Each row was made from one small tree. Brackets hold a mark, then the marks that hang from it, in alphabetical order. Every link used is in the known rows. Write each row's tree.
Known rows:
[fubet [gonaz virid] pivad]: [-1.67  0.09  1.26 -1.37 -0.07 -0.42 -1.14  1.86  3.01 -2.46  1.71 -0.74
 -1.33  1.49 -0.81 -0.13  0.49  0.75  3.24 -0.18  0.97  0.06 -1.04 -3.38
  0.38 -1.32 -2.37 -0.37]
[fubet gonaz pivad]: [-1.66 -0.29  0.98 -1.02  0.57 -0.69 -0.87  1.10  2.89 -1.46  1.45 -0.61
 -0.75  0.43 -1.02 -0.08 -0.29  0.95  3.27 -0.26  2.34  0.29 -1.07 -2.87
  0.62 -0.62 -2.10 -0.52]
[puvul fubet]: [-1.28  0.30  0.99 -1.14  1.10 -0.81 -1.62  1.02 -0.25 -0.31  1.16 -0.55
 -0.60  1.37  1.33 -0.70 -0.28  0.88  4.06  0.38  1.40  0.47 -0.99  1.95
 -0.12 -0.70 -2.46 -0.25]
[gama [puvul [fubet [bigi rofek]] [virid nekal]]]: [-0.99  0.99  0.75 -1.37  3.72  0.16 -3.46  1.87  0.62 -1.24  1.25  0.60
 -0.73  1.72  3.19  0.45 -1.14  1.05  4.64  0.84  2.13 -0.93 -2.38  4.78
 -0.16 -2.08 -1.42  1.15]
[virid nekal]: [-0.89  1.21  0.57 -2.26  1.04 -0.33 -0.65  0.97  2.32 -0.01  0.99 -1.18
 -0.77  2.69  2.26 -1.03 -0.55  1.31  2.93  0.11  1.03 -0.19 -1.43  2.16
 -0.65 -0.48 -2.53 -0.02]
[nekal [fubet [bigi rofek virid] pivad]]: [-2.10 -0.70  0.92 -1.11  4.80  4.08 -1.95 -0.32  5.63 -0.76  1.09 -0.03
 -0.95  3.09 -1.02  0.20 -2.37  1.90  3.72  0.37 -0.60  0.03 -3.17  1.03
  0.86 -1.30 -1.62  1.09]
[gonaz [virid [nekal [fubet pivad]]]]: [-1.49  1.30  0.98 -2.18  2.33  0.42 -0.64  1.26  5.30 -1.85  1.61 -0.28
 -1.63  4.02  1.65 -1.40 -1.56  0.89  2.96 -0.03 -0.94 -0.65 -1.14  0.56
 -0.17 -2.12 -2.76  0.30]
[virid [nekal fubet]]: [-1.27  1.64  0.79 -2.11  2.84 -0.10 -0.50  0.53  2.03 -0.36  1.14 -0.83
 -0.80  3.28  1.99 -1.71 -1.84  1.27  2.80  0.13 -0.01 -0.22 -2.18  3.08
 -0.37 -1.29 -2.38  0.07]
[pivad virid]: [-0.58  0.63  1.09 -1.90  1.05  0.24 -1.90  0.20  1.02 -0.56  1.11 -0.85
 -1.00  3.24  1.27 -0.88  0.54  0.99  2.63  0.59  2.18 -0.05 -2.67 -0.93
  0.19 -0.02 -2.07 -0.27]
[gonaz [virid [nekal [fubet [bigi rofek] pivad]]]]: [-1.72  1.06  0.22 -2.17  3.39  2.58 -1.80  1.30  6.49 -1.77  1.53  0.09
 -1.58  4.03  0.85 -0.17 -2.74  1.18  3.26  0.17 -1.24 -0.89 -2.20  2.01
 -0.03 -2.25 -2.07  1.30]
[bigi rofek]: [-0.66  0.21  0.44 -1.81  1.66  1.62 -1.65  0.19  0.87 -0.03  0.75 -1.48
 -0.57  2.12  0.33 -0.29 -0.30  1.36  3.69  0.66  1.35  0.44 -2.96  1.20
 -0.30 -0.23 -1.93  0.17]
[bigi fubet]: [-0.82  0.22  0.45 -2.10  2.20 -0.34 -0.97  0.40  1.50  0.31  0.91 -1.04
 -0.56  2.61  0.60 -0.16  0.07  1.17  2.87  0.11 -0.32  0.68 -1.71  2.70
 -0.12 -0.15 -2.08 -0.31]
[puvul [fubet gonaz [pivad virid]]]: [-1.93 -0.15  0.91 -0.98  1.16 -0.59 -1.58  1.73  3.83 -2.39  1.84  0.39
 -1.27  0.58 -0.39 -0.29 -0.63  0.34  3.47  0.27  4.09 -0.02 -1.16 -3.28
  1.32 -1.23 -1.81 -0.68]
[pivad [virid nekal]]: [-0.64  1.51  0.71 -2.56  1.44  0.29 -1.13  0.97  3.49 -0.70  1.15 -0.71
 -1.35  3.69  2.47 -1.41 -0.29  1.02  2.31  0.46  2.13 -0.58 -2.43  0.14
 -0.14 -0.55 -2.25 -0.10]
[fubet bigi [gonaz [virid nekal]]]: [-1.91  1.48  0.59 -2.05  0.43 -0.09 -1.55  2.58  2.33 -1.56  1.60 -0.87
 -1.28  2.53  0.96  0.09 -1.08  1.06  2.53 -0.40  0.13 -0.52 -1.84  1.07
 -0.03 -1.78 -2.11  0.27]
[fubet [bigi rofek [virid nekal]] gonaz pivad]: [-2.31 -0.26  0.31 -1.61  3.03  3.55 -1.19  1.50  8.10 -1.38  1.31 -0.46
 -1.24  1.61 -1.23  0.60 -2.40  1.79  3.32 -0.12  1.60 -0.47 -2.66 -0.29
  0.71 -1.43 -1.53  0.58]
[pivad [virid [nekal fubet]]]: [-1.02  1.87  0.95 -2.46  3.16  0.66 -1.05  0.41  3.24 -0.85  1.30 -0.52
 -1.24  4.27  2.29 -1.85 -1.70  1.01  2.24  0.44  1.24 -0.55 -2.97  1.18
  0.11 -1.37 -2.11 -0.03]
[gama [puvul [fubet [bigi rofek virid] gonaz]]]: [-2.36 -0.39  1.31 -0.68  4.03  2.76 -3.25  1.16  0.69 -1.25  1.28 -0.91
 -0.30  0.48 -0.65  0.83 -0.55  1.87  4.42  0.45  2.77  0.27 -3.70  1.45
  0.61 -1.31 -0.92  0.40]
[fubet [bigi rofek] [gonaz virid] nekal]: [-1.76  0.30  0.22 -1.70  0.43  0.81 -2.25  2.26 -0.57 -1.19  1.78 -1.05
 -0.97  1.95 -1.12  1.26 -0.91  0.95  3.38  0.24  1.12  0.44 -3.77 -0.05
  0.45 -2.08 -1.90  1.30]
[tivane rofek]: [-0.08 -0.37  0.82 -1.86  0.51  0.11 -1.38  0.67  0.13 -0.82  0.98 -1.11
 -0.13  1.73  0.38 -0.27 -0.37  0.80  3.53  0.40  0.85  0.27 -1.79  0.32
 -0.85  0.17 -2.38 -0.05]

Write each row's tree:
[-2.29 -0.47  1.46 -0.86  3.86  2.09 -1.75 -0.20  4.50 -0.64  1.37  0.22
 -0.88  3.14 -0.62 -0.18 -2.00  1.81  3.20 -0.03 -1.02 -0.10 -1.95  0.48
  0.88 -1.15 -2.00  0.70] : [nekal [fubet [bigi virid] pivad]]
[-1.59  0.95  0.84 -1.82  2.81  0.04 -0.41  0.48  5.37 -0.98  1.40 -0.18
 -1.11  2.94  1.41 -1.45 -2.17  1.23  2.96 -0.07  0.26 -0.40 -1.17  0.79
  0.05 -1.40 -2.47  0.20] : [virid [nekal [fubet pivad]]]
[-2.69 -0.60  1.00 -0.83  4.69  3.61 -1.75  0.43  5.46 -1.55  1.41 -0.17
 -0.84  1.58 -2.59  0.36 -2.86  1.74  3.54  0.08  0.51  0.21 -3.53 -0.63
  1.41 -1.77 -1.22  0.65] : [nekal [fubet [bigi rofek virid] gonaz pivad]]
[-2.16  0.98  1.62 -1.79  4.10  1.27 -0.05  1.06  3.28 -1.08  1.26 -1.21
 -0.88  2.41 -0.06 -1.48 -2.18  1.67  2.81  0.06  0.37  0.07 -3.30  1.14
  0.44 -1.95 -2.00 -0.30] : [bigi [virid [nekal [fubet gonaz]]]]
[-2.66 -0.25  1.22 -0.59  2.35  0.75 -1.99  1.69  1.06 -0.98  1.45 -0.32
 -0.63  0.67 -1.06  0.49 -1.32  1.41  3.74 -0.05  1.37  0.31 -1.97  1.53
  0.84 -1.43 -1.82 -0.05] : [puvul [fubet [bigi virid] gonaz]]
[-2.00  0.84  1.21 -1.99  5.16  3.31 -0.25  0.91  4.30 -1.01  1.04 -1.47
 -0.91  2.46 -0.62 -1.22 -2.62  1.78  3.29  0.44  0.91  0.14 -4.44  1.61
  0.26 -2.13 -1.56  0.04] : [bigi rofek [virid [nekal [fubet gonaz]]]]
[-1.90  1.83  1.09 -1.85  2.86 -0.54 -0.25  1.20  1.94 -1.07  1.41 -1.01
 -0.78  1.81  0.60 -1.45 -2.20  1.10  2.62 -0.08  1.12  0.04 -2.56  1.63
  0.13 -1.80 -2.01 -0.39] : [virid [nekal [fubet gonaz]]]
[-1.30  1.23  1.67 -1.09  2.62 -2.62 -2.03  2.59 -0.80 -2.14  1.62  0.15
 -0.73  0.26  2.53 -0.52  0.06  0.52  4.22  0.41  3.26 -0.52 -1.63  1.35
  0.08 -2.44 -1.74 -0.23] : [gama [puvul [fubet gonaz] [virid nekal]]]
[-1.26 -0.69 -0.24 -2.19  2.57  0.89 -0.90  1.36  5.22 -1.47  1.76 -0.43
 -1.27  1.72 -1.80  0.84 -0.88  0.35  2.94  0.41  3.12  0.58 -3.57 -2.34
  1.49 -1.46 -1.36  0.45] : [bigi [fubet gonaz nekal [pivad virid]] rofek]
[-1.05  0.51  0.82 -1.29  1.77 -1.78 -0.98  2.17  4.53 -1.87  1.54  1.26
 -1.39  1.23  2.49 -0.63 -1.12  0.30  4.41  0.40  1.68 -0.85  0.38  1.47
  0.25 -2.18 -2.65  0.36] : [puvul [fubet pivad] [virid nekal]]
[-2.22  0.11  0.97 -1.70  4.96  3.45 -0.13  0.94  7.27 -1.70  1.33 -0.64
 -1.20  1.83 -1.12 -0.83 -2.69  1.62  3.46  0.22  1.10 -0.13 -3.42 -0.41
  0.75 -2.17 -1.67  0.20] : [bigi rofek [virid [nekal [fubet gonaz pivad]]]]
[-1.80 -0.75  0.25 -1.67  1.25 -1.51 -0.31  1.56  3.12 -0.81  1.86 -0.66
 -0.79  0.80 -1.50  0.90 -0.77  0.54  3.06 -0.36  1.63  0.88 -1.44 -1.10
  1.06 -1.25 -2.10  0.09] : [bigi [fubet gonaz nekal pivad]]
[-2.12 -0.36  0.86 -0.64  0.88 -1.19 -1.09  1.77  2.85 -1.78  1.69 -0.11
 -0.79 -0.50 -0.80 -0.09 -0.74  0.63  4.03 -0.09  2.88  0.36 -0.25 -1.59
  0.88 -1.20 -2.15 -0.57] : [puvul [fubet gonaz pivad]]
[-1.99  0.61  1.15 -0.60  2.53 -2.07 -2.70  2.73  2.88 -2.72  2.00  1.30
 -0.89  0.02  1.81  0.74 -1.23  0.63  4.18 -0.01  2.91 -1.03 -0.48  0.76
  0.69 -2.55 -1.53  0.47] : [gama [puvul [fubet bigi gonaz pivad] [virid nekal]]]
[-2.27  0.41  1.09 -0.52  1.88 -1.18 -3.22  1.51 -1.71 -1.32  1.63 -0.65
 -0.19 -0.02  0.50  0.53 -0.44  1.31  3.82 -0.17  2.93  0.12 -1.92  1.34
  0.46 -1.04 -1.36  0.01] : [gama [puvul [fubet bigi gonaz]]]
[-1.74 -0.50  0.09 -2.37  4.47  3.01  0.10  1.50  9.09 -1.22  1.12 -0.83
 -1.22  1.69 -1.46  0.28 -1.66  1.57  3.26  0.07  0.85  0.15 -2.69  0.60
  0.61 -1.44 -1.57 -0.07] : [bigi [fubet gonaz pivad] rofek [virid nekal]]
[-1.86  0.38  1.32 -1.22  2.77  0.01 -1.14  0.55  3.83 -2.26  1.78 -0.10
 -1.17  1.93 -0.79 -1.07 -1.38  0.61  2.58  0.13  2.47  0.04 -2.72 -3.48
  1.37 -1.38 -1.56 -0.49] : [nekal [fubet gonaz [pivad virid]]]
[-1.73  1.04  0.33 -1.23  2.86 -0.12 -2.08  3.00  2.33 -1.74  1.47  0.97
 -0.96  0.45  0.83  0.62 -2.41  0.57  4.18  0.48  2.13 -0.55 -2.08  3.37
  0.60 -2.80 -1.41  0.63] : [puvul [fubet [bigi rofek] gonaz] [virid nekal]]
[-0.66  1.26  1.61 -1.40  2.67 -2.00 -2.37  1.82 -0.49 -1.41  1.35  0.30
 -0.75  1.65  4.03 -0.82  0.40  0.76  4.31  0.68  2.19 -0.75 -1.29  3.23
 -0.52 -1.94 -2.15  0.23] : [gama [puvul fubet [virid nekal]]]
[-2.36 -0.62  0.02 -1.03  0.65  0.44 -2.28  2.97  2.57 -2.34  2.21  0.23
 -1.27  0.67 -1.55  1.68 -1.58  0.44  4.32  0.09  1.97  0.16 -1.86 -0.53
  1.02 -2.70 -2.07  1.28] : [puvul [fubet [bigi rofek] [gonaz virid] nekal pivad]]
[-1.40 -0.57  0.27 -1.17  2.41  1.04 -3.78  1.03  2.43 -1.50  1.94  0.53
 -1.02  2.12  1.07  1.11 -0.64  0.85  4.22  0.81  4.19 -0.34 -3.02 -0.59
  1.03 -1.38 -1.43  1.62] : [gama [puvul [fubet [bigi rofek] nekal [pivad virid]]]]
[-1.38  0.45 -0.14 -2.70  2.73  1.62 -0.44  2.41  7.88 -2.16  1.53 -0.94
 -1.56  2.28 -0.49  0.44 -1.09  0.72  3.02 -0.02  0.27 -0.10 -2.12  0.11
  0.17 -1.93 -1.72  0.00] : [bigi [fubet [gonaz [virid nekal]] pivad] rofek]
[-0.94  0.38  0.56 -2.44  3.41  3.54 -0.74  0.60  4.73 -0.12  0.66 -1.45
 -1.02  3.11  1.01 -0.83 -0.68  1.88  3.59  0.75  0.75 -0.17 -3.39  2.08
 -0.54 -0.88 -2.20  0.41] : [bigi rofek [virid nekal]]
